Each row was made from one path, in order. Every step used is in the known rows, and no mark comes twice. Write each row's path.
Known rows
s -> z: [-0.23  0.04 -0.03  1.99  0.07 -0.38 -0.76  0.62  1.61  1.24 -1.29 -2.47
  0.01 -0.34 -2.26 -0.11  0.73 -2.20  0.14  2.92  0.23  3.32 -2.11  1.43
 -0.42 -0.02  1.47]
z -> c -> p -> w: [-0.27  1.45 -0.79  2.13  0.47 -1.28 -1.07 -0.77  2.27  0.67  0.25 -2.12
  1.23  1.70 -0.64  0.21 -0.18 -0.45 -0.13  3.03  0.42  3.70 -1.38  0.23
  1.34 -2.12  0.51]
x -> h: [ 0.56  2.02 -0.41  1.77  0.00 -0.48 -0.58  0.29  0.98  1.40 -0.57 -2.06
 -0.41 -1.66 -0.75  0.63 -0.66 -2.24  0.00  2.23  0.70  2.01 -1.10  0.87
  0.23  0.11  1.20]
s -> z -> c: [-0.58 -0.30 -0.06  2.14  1.01  0.17 -1.26  0.71  2.49 -0.26 -0.71 -1.74
 -0.20 -0.03 -2.11 -0.26  0.06 -1.46 -0.72  2.48 -0.13  3.31 -2.51  0.69
 -0.01 -0.22  1.62]
s -> z -> c -> h -> u -> p -> w: [-1.08 -1.24 -1.05  3.84 -0.27 -0.64 -1.54 -0.79  3.02  1.37 -0.25 -0.90
 -0.32  0.54 -0.56  2.00  0.44 -1.31 -1.53  2.25  0.05  5.74 -1.32 -0.38
  1.40 -3.16  0.76]
w -> p -> x -> h -> c: [-0.25  2.07  0.51  2.15  0.28  0.06 -0.55  0.41  0.51 -0.40 -0.83 -1.07
 -0.05 -0.06  0.62  1.75 -1.07 -1.56 -0.77  1.33  1.40  1.38 -0.49 -0.32
 -1.57 -1.30 -0.78]
x -> p: [ 0.17  1.86 -0.49  0.86  1.16 -0.15 -0.56  0.54  0.64  1.59 -1.30 -2.48
 -0.43 -0.68 -1.36  0.50 -0.13 -2.66 -1.30  1.81 -0.27  3.02 -1.76  0.87
  0.03  0.10  1.62]
x -> p -> w: [-0.41  1.78 -0.98  1.84  0.98 -0.87 -1.23  0.00  1.45  1.91 -0.77 -1.82
  0.00  0.73 -0.89  0.45 -0.55 -1.89 -0.63  2.77 -0.32  4.07 -1.62  1.06
  0.73 -0.88  0.43]
m -> c -> h: [ 0.38  0.67 -1.31  2.71 -0.22 -1.17 -1.01 -0.20  0.17  0.77  0.12 -1.96
  0.69 -0.50 -2.16  1.69  0.42 -0.89 -1.19  2.01  0.78  2.61 -0.61  0.17
  0.97 -0.58  1.67]
w -> p -> c: [ 0.66  1.12 -1.09  1.68  0.50 -0.54 -0.78 -0.21 -0.25  0.18 -0.91 -2.51
  0.79  1.63 -1.67  1.44 -0.37 -1.18  0.23  2.32  1.55  2.50 -0.90  0.62
 -1.34 -0.22  0.31]
w -> p -> x -> h -> u: [-0.14  2.88  0.11  2.57 -0.55  0.27 -0.48  0.48  0.84  1.21 -1.16 -1.14
  0.14 -0.91  0.09  1.85 -0.58 -1.74  0.06  1.56  1.58  2.45  0.27 -0.81
 -1.56 -1.56  0.14]
h -> u: [-0.54  0.83 -0.66  1.78 -0.41 -0.14 -1.31  0.45  0.42  1.73 -2.20 -2.04
 -0.60 -0.25 -0.67  1.11  0.66 -2.74  0.20  2.51 -0.38  3.42 -0.38 -0.20
 -1.07 -0.74  2.24]
h -> u -> p: [ 0.11 -0.09 -1.56  2.18  0.10 -0.10 -1.31 -0.17  0.84  2.11 -1.71 -2.50
 -1.17 -0.13 -0.86  2.92  1.18 -2.73 -1.23  1.61 -0.26  3.66 -0.61 -0.09
 -0.65 -1.17  2.41]
x -> h -> c: [-0.51  0.98  0.26  1.54  0.06 -0.30 -1.03  0.27  0.38 -0.04 -1.02 -1.34
 -0.98 -1.02  0.58  1.24 -0.84 -2.74 -0.70  1.83  0.08  2.00 -1.27  0.23
 -0.27 -0.72  0.59]
m -> c -> z: [ 0.14  1.08 -0.41  2.39  0.86 -1.12 -1.58  0.13  0.76 -0.09 -0.25 -1.87
  0.56 -0.45 -1.71  2.92  0.13 -0.55 -0.17  1.46  0.75  2.16 -1.50  0.95
  0.47  0.55  1.04]
w -> p -> x: [ 0.69  2.37 -0.76  2.39  0.62 -0.01 -0.40  0.56  0.92  1.05 -1.00 -2.40
  1.08  1.32 -1.49  1.09  0.27 -0.77 -0.12  2.10  1.60  1.58 -0.04  0.32
 -2.24 -0.49  0.34]
z -> c -> h: [ 0.19  0.26 -0.80  2.53  0.16 -0.52 -0.58  0.01  1.47  0.64 -0.26 -1.88
  0.34 -0.38 -1.07  0.05  0.01 -1.18 -1.38  1.99  0.47  3.01 -0.82 -0.27
  0.88 -0.98  2.09]
s -> z -> c -> p -> x -> h -> u: [-0.95  2.15  1.45  2.86 -0.73  0.30 -0.58 -0.03  2.32  0.06 -1.04 -0.85
  0.55 -1.69  0.04  0.85 -0.32 -1.55 -0.14  1.79  1.45  3.84 -1.20 -0.78
  0.21 -2.88  0.28]
h -> c: [-0.66  0.06 -0.28  1.44  0.40 -0.31 -1.33  0.34  0.15  0.11 -1.81 -2.02
 -0.69  0.63 -0.21  1.01  0.20 -2.62 -0.65  2.21 -0.54  2.33 -1.17  0.28
 -1.09 -0.45  1.31]
c -> p: [ 0.71  1.85 -0.38  1.14 -0.24 -1.16 -0.07 -0.48  0.75  1.68 -0.81 -3.53
  1.18  0.13 -1.25  0.40  0.86 -1.70  0.05  2.49  0.88  2.52 -0.96  0.55
  0.36 -1.09  1.67]
x -> h -> u: [-0.37  1.80 -0.16  1.98 -0.78 -0.10 -1.00  0.34  0.66  1.59 -1.43 -1.42
 -0.88 -1.88  0.08  1.27 -0.40 -2.85  0.11  2.08  0.28  3.06 -0.50 -0.29
 -0.34 -0.91  1.49]
m -> c -> h -> x -> p: [-1.02  1.54 -0.36  1.80  0.22  0.17 -1.27 -0.79 -0.18  0.60 -0.78 -1.10
 -0.48 -0.71 -0.64  1.51 -0.12 -2.02 -2.83  0.28  0.36  3.18 -0.86 -0.13
  0.87 -0.78  1.79]
c -> z -> s: [ 0.42  1.05  0.72  2.15  0.33 -0.23 -0.70  0.87  0.97  0.06 -0.54 -2.65
 -0.27 -1.01 -1.18  0.65 -0.76 -1.77 -0.24  1.58 -0.49  2.22 -1.18  0.43
  0.79  0.18  1.99]
u -> h -> x -> p -> c -> m: [-0.61  0.52  0.02  0.95  0.59 -0.04 -1.08 -1.49  1.20 -0.39 -1.25 -1.83
 -0.83  0.21  0.22  2.33  0.84 -1.18 -1.71  0.24  1.06  4.17  0.07  0.91
  0.07 -1.29  0.92]
h -> c -> p -> y: [-0.36  1.36  0.52  2.01 -1.00 -1.54 -1.28 -0.34  0.81  0.19 -1.53 -1.91
  1.38  0.20  0.31  0.87  1.05 -2.17  1.15  1.49  1.00  3.69 -1.49  0.46
  0.45 -2.45  0.98]
z -> c -> m: [ 0.13  0.61 -0.33  1.18  0.69 -0.81 -0.78 -0.12  3.17 -0.90 -0.18 -3.33
  0.09  0.24 -1.03  0.57  0.90 -0.35 -1.16  1.69  0.10  3.37 -1.05 -0.13
  0.63 -0.33  1.66]
c -> h -> u: [-0.34  0.50 -0.53  2.44 -1.28 -0.62 -0.61  0.01  0.47  2.11 -1.67 -1.95
 -0.06 -0.95 -0.34  0.86  0.74 -2.49 -0.42  2.19  0.33  3.89  0.19 -0.82
 -0.02 -1.64  2.24]

Which path is each row?
[-2.11  0.48  0.31  2.70  0.26  0.07 -1.41 -0.85  2.46  0.57 -0.43 -0.22
 -0.36  0.43  0.09 -0.25 -0.70 -1.60 -2.12  1.54  0.08  5.23 -1.80  0.13
  1.64 -2.12  0.43]
s -> z -> c -> h -> x -> p -> w
[ 0.18  0.61 -1.02  3.84 -0.56  0.00 -0.71 -0.43  1.33  2.07 -1.92 -2.12
  0.06 -0.09 -0.47  2.67  1.37 -1.95 -1.20  1.38  1.12  3.80  0.40 -0.52
 -0.82 -2.60  1.55]
c -> h -> u -> p -> x
[ 0.02  1.08 -0.75  3.27 -0.90 -0.64 -1.88 -0.19  1.60  1.69 -1.47 -1.11
 -0.46 -1.65  0.09  2.83  0.74 -2.84  0.65  0.75  0.99  4.39 -1.11  0.34
  0.49 -2.16  1.54]
x -> h -> u -> p -> y
[ 0.09  1.34 -0.59  1.40  1.01 -0.18 -0.98 -0.16 -0.12  0.42 -1.87 -2.27
  0.05  0.16 -1.30  0.96 -0.53 -2.41 -0.49  2.04  0.53  3.75 -1.89  1.12
 -0.03 -0.45  0.84]
x -> p -> c
[-1.07  1.78 -0.08  0.99  0.68  0.72 -1.21 -0.25  0.26  1.23 -2.06 -1.77
 -1.19 -0.19 -0.19  0.46 -0.05 -2.97 -1.83  0.85 -0.24  3.04 -1.12  0.50
 -0.42 -0.01  2.03]
h -> x -> p
[-0.77  1.04 -0.22  1.72 -0.32 -1.59 -1.05 -0.90  1.14  0.79 -0.60 -2.06
  0.87  1.80  0.40  0.88  0.10 -1.41  0.03  3.02  0.29  3.61 -1.09  0.28
  0.70 -2.45 -0.11]
h -> c -> p -> w
[ 0.55  1.96 -0.81  1.42  0.12 -1.30 -0.91 -0.55  0.18  0.45  0.21 -2.85
  1.38  0.23 -2.13  1.99  0.65 -0.74 -0.62  2.18  0.88  2.18 -1.20  0.45
  0.86 -0.90  1.31]
m -> c -> p
[-0.91  0.31 -0.41  2.85 -1.03  0.00 -1.30 -1.55 -0.24  0.59 -2.01 -1.68
 -0.05  0.77  0.29  0.53  0.39 -2.20 -0.58  1.41  1.40  3.59  0.04  0.11
 -0.24 -1.25  1.76]
p -> c -> h -> x
[-0.68  1.83  0.15  1.88 -0.53 -1.52 -0.80 -1.03  1.27  0.71 -0.02 -1.58
  0.67  0.50  1.02  0.98 -0.72 -1.48  0.04  2.69  0.77  3.29 -1.16  0.17
  1.32 -2.68 -0.68]
x -> h -> c -> p -> w
[ 0.59  1.09 -0.14  2.07  0.59 -1.07 -0.56 -0.23  0.46 -0.19 -0.84 -2.39
  1.26  0.66 -0.87  2.24 -0.40 -0.61  0.61  1.45  2.11  2.62 -1.26  0.82
 -0.57 -0.17 -0.06]
w -> p -> c -> z
[-0.95  0.65 -0.86  2.71 -0.68 -0.14 -1.75 -1.06 -0.13  0.56 -0.70 -1.31
 -0.29  0.24 -0.64  1.55  0.57 -1.39 -1.70  0.95  0.74  2.56 -0.05 -0.19
  0.21 -0.66  2.15]
m -> c -> h -> x
[-1.20  0.23 -0.32  2.59 -0.30  0.44 -1.32 -0.90  1.09  0.34 -1.04 -1.25
 -0.54  0.30  0.23  0.07  0.25 -1.72 -1.85  0.98  0.48  2.97 -0.17 -0.73
  0.12 -1.08  2.53]
z -> c -> h -> x
[ 0.71  3.54  0.50  2.42 -0.46 -0.52  0.07 -0.34  1.34  1.21 -0.61 -2.38
  1.25 -1.22 -0.21  0.72 -0.27 -1.36  0.27  2.02  2.17  2.02 -0.63  0.52
  0.19 -1.70  0.16]
c -> p -> x -> h
[ 0.13  1.77 -0.02  2.32 -0.26 -1.21 -1.37 -0.26  2.02  0.11 -0.72 -1.95
  1.84  0.03 -0.73  0.25  0.76 -1.19  0.99  1.50  1.21  3.73 -1.78  0.47
  1.14 -2.02  1.58]
z -> c -> p -> y
[ 0.22  0.70 -1.13  2.31 -0.18 -0.05 -1.00 -0.28  1.08  2.01 -1.08 -1.99
 -1.48 -1.56 -0.22  3.05  0.24 -2.86 -1.25  1.25  0.28  3.37 -0.74 -0.20
  0.03 -1.34  1.71]
x -> h -> u -> p
[-1.13  1.80 -0.04  2.84 -0.55 -0.50 -2.17 -0.65  0.37  0.36 -1.16 -0.34
  0.42 -0.90 -0.34  1.51  0.38 -2.03 -0.92 -0.15  1.05  4.21 -1.22  0.29
  1.29 -1.47  1.58]
m -> c -> h -> x -> p -> y
[-0.42  0.31  1.27  1.99  0.30 -0.02 -0.99  0.84  0.54 -1.11 -0.92 -1.97
 -0.82 -0.65 -0.09  1.17 -1.01 -2.14 -0.78  1.29 -0.94  2.18 -1.31 -0.12
  0.42 -0.36  1.39]
h -> c -> z -> s
[ 0.25 -0.25 -0.91  1.88 -0.36 -1.00 -0.97 -1.35  1.85 -0.07 -1.61 -3.57
 -0.34  0.58 -0.53  3.11  1.63 -1.38 -0.77  1.36  0.77  5.05 -0.57 -0.08
  0.25 -1.85  1.28]
h -> u -> p -> c -> m
[ 0.87  2.03 -0.83  3.21  0.41  0.12 -0.63 -0.18  1.63  1.43 -0.77 -2.05
 -0.28 -1.06 -0.60  2.35 -0.13 -1.81 -0.80  1.48  1.51  2.16 -0.72  0.75
 -0.28 -1.09  0.60]
u -> p -> x -> h
[ 0.29  0.14 -2.26  2.84  0.69 -1.07 -1.56 -0.66  1.88  2.18 -0.46 -2.37
 -0.30  1.61 -1.16  2.12  0.52 -1.56 -0.68  2.74 -0.10  3.76 -1.06  1.17
  0.45 -1.22  0.94]
u -> p -> w
[-1.37  1.42 -0.53  2.42 -0.20 -0.44 -1.21 -1.08  1.08  1.89 -0.98 -1.03
 -0.18  0.65  0.50  0.21 -0.35 -2.05 -1.58  1.64  0.24  4.53 -0.67  0.25
  1.14 -1.77  0.78]
c -> h -> x -> p -> w
[ 0.37  0.69  0.65  2.53  0.25 -0.19 -0.97  0.27  0.37 -0.88 -1.02 -2.46
  0.02 -0.33 -1.08  1.09 -1.05 -1.65  0.28  1.68  0.19  2.86 -1.45  0.62
  0.78 -0.18  1.34]
p -> c -> z -> s
[-0.40 -0.18 -2.19  3.74 -0.36 -1.28 -2.03 -1.08  1.31  1.73  0.04 -1.15
 -0.15  0.83 -0.93  3.77  0.58 -1.07 -1.51  2.06  0.15  4.76 -0.44 -0.42
  1.29 -2.56  0.82]
m -> c -> h -> u -> p -> w
[-1.02  1.33 -0.22  1.49  0.58  0.62 -1.52 -0.91 -0.47  0.07 -2.47 -1.62
 -0.64  0.73 -0.20  0.89 -0.40 -2.78 -1.06  1.20  0.57  3.77 -1.37  0.76
 -0.48 -0.54  1.21]
h -> x -> p -> c
[ 0.03  1.03  0.31  2.07 -0.03 -0.66 -0.42 -0.79  2.63 -0.78 -0.72 -2.73
 -0.53 -0.57  0.84  2.88  0.72 -1.20 -1.79  0.62  1.03  3.16 -0.59 -0.16
  0.16 -1.90 -0.14]
u -> p -> x -> h -> c -> m
[-0.03  0.22 -0.07  0.88  0.29 -0.59 -0.68 -0.53  0.06  0.86 -0.59 -1.65
 -0.06  0.18  0.22  2.28  0.83 -1.61 -1.10  1.55  0.54  2.15  0.12  0.55
 -0.44 -2.22  1.06]
u -> h -> c -> p
[ 0.30  1.46 -0.29  1.23  0.58 -0.69 -0.45 -0.38  1.54  0.28 -0.16 -2.85
  1.08  0.32 -1.10  0.28  0.32 -0.98 -0.75  2.13  0.54  2.66 -1.46 -0.06
  0.73 -1.31  1.74]
z -> c -> p
[-1.64  1.15 -0.42  2.55  0.54 -0.03 -1.57 -1.00  1.83  0.76 -0.50 -0.44
 -0.35  0.82  0.56  0.11 -0.84 -1.45 -2.25  1.34 -0.05  4.58 -1.07 -0.23
  1.42 -1.91  0.87]
z -> c -> h -> x -> p -> w
[ 0.77  3.24 -0.18  2.44  0.28 -0.04 -0.06  0.41  1.13  0.96 -0.28 -1.72
  0.69 -0.54 -0.71  1.32 -0.91 -1.03 -0.11  1.70  2.13  1.21 -0.27  0.34
 -1.20 -0.60 -0.35]
w -> p -> x -> h
[ 0.05  1.75 -0.87  1.95 -0.31 -1.73 -0.68 -0.95  1.49  1.93 -0.23 -2.70
  1.47  1.46 -0.78  0.39  0.36 -1.01  0.61  3.37  0.72  3.63 -0.97  0.84
  1.04 -1.89  0.46]
c -> p -> w
[-1.17  1.15  0.06  1.71  0.56  0.72 -0.86 -0.65  0.94  0.47 -1.14 -1.11
 -0.77 -0.66  0.24  0.15 -0.45 -2.19 -3.00  0.32  0.12  3.52 -1.01 -0.51
  0.74 -1.04  2.09]
z -> c -> h -> x -> p
[-0.33  1.71  2.01  2.98  0.06  0.41 -0.80  0.74  0.95 -1.39 -0.76 -1.30
 -0.61 -1.60  0.69  1.41 -1.72 -1.75 -0.62  0.87  0.17  1.80 -1.01 -0.31
  0.39 -1.13  0.20]
p -> x -> h -> c -> z -> s
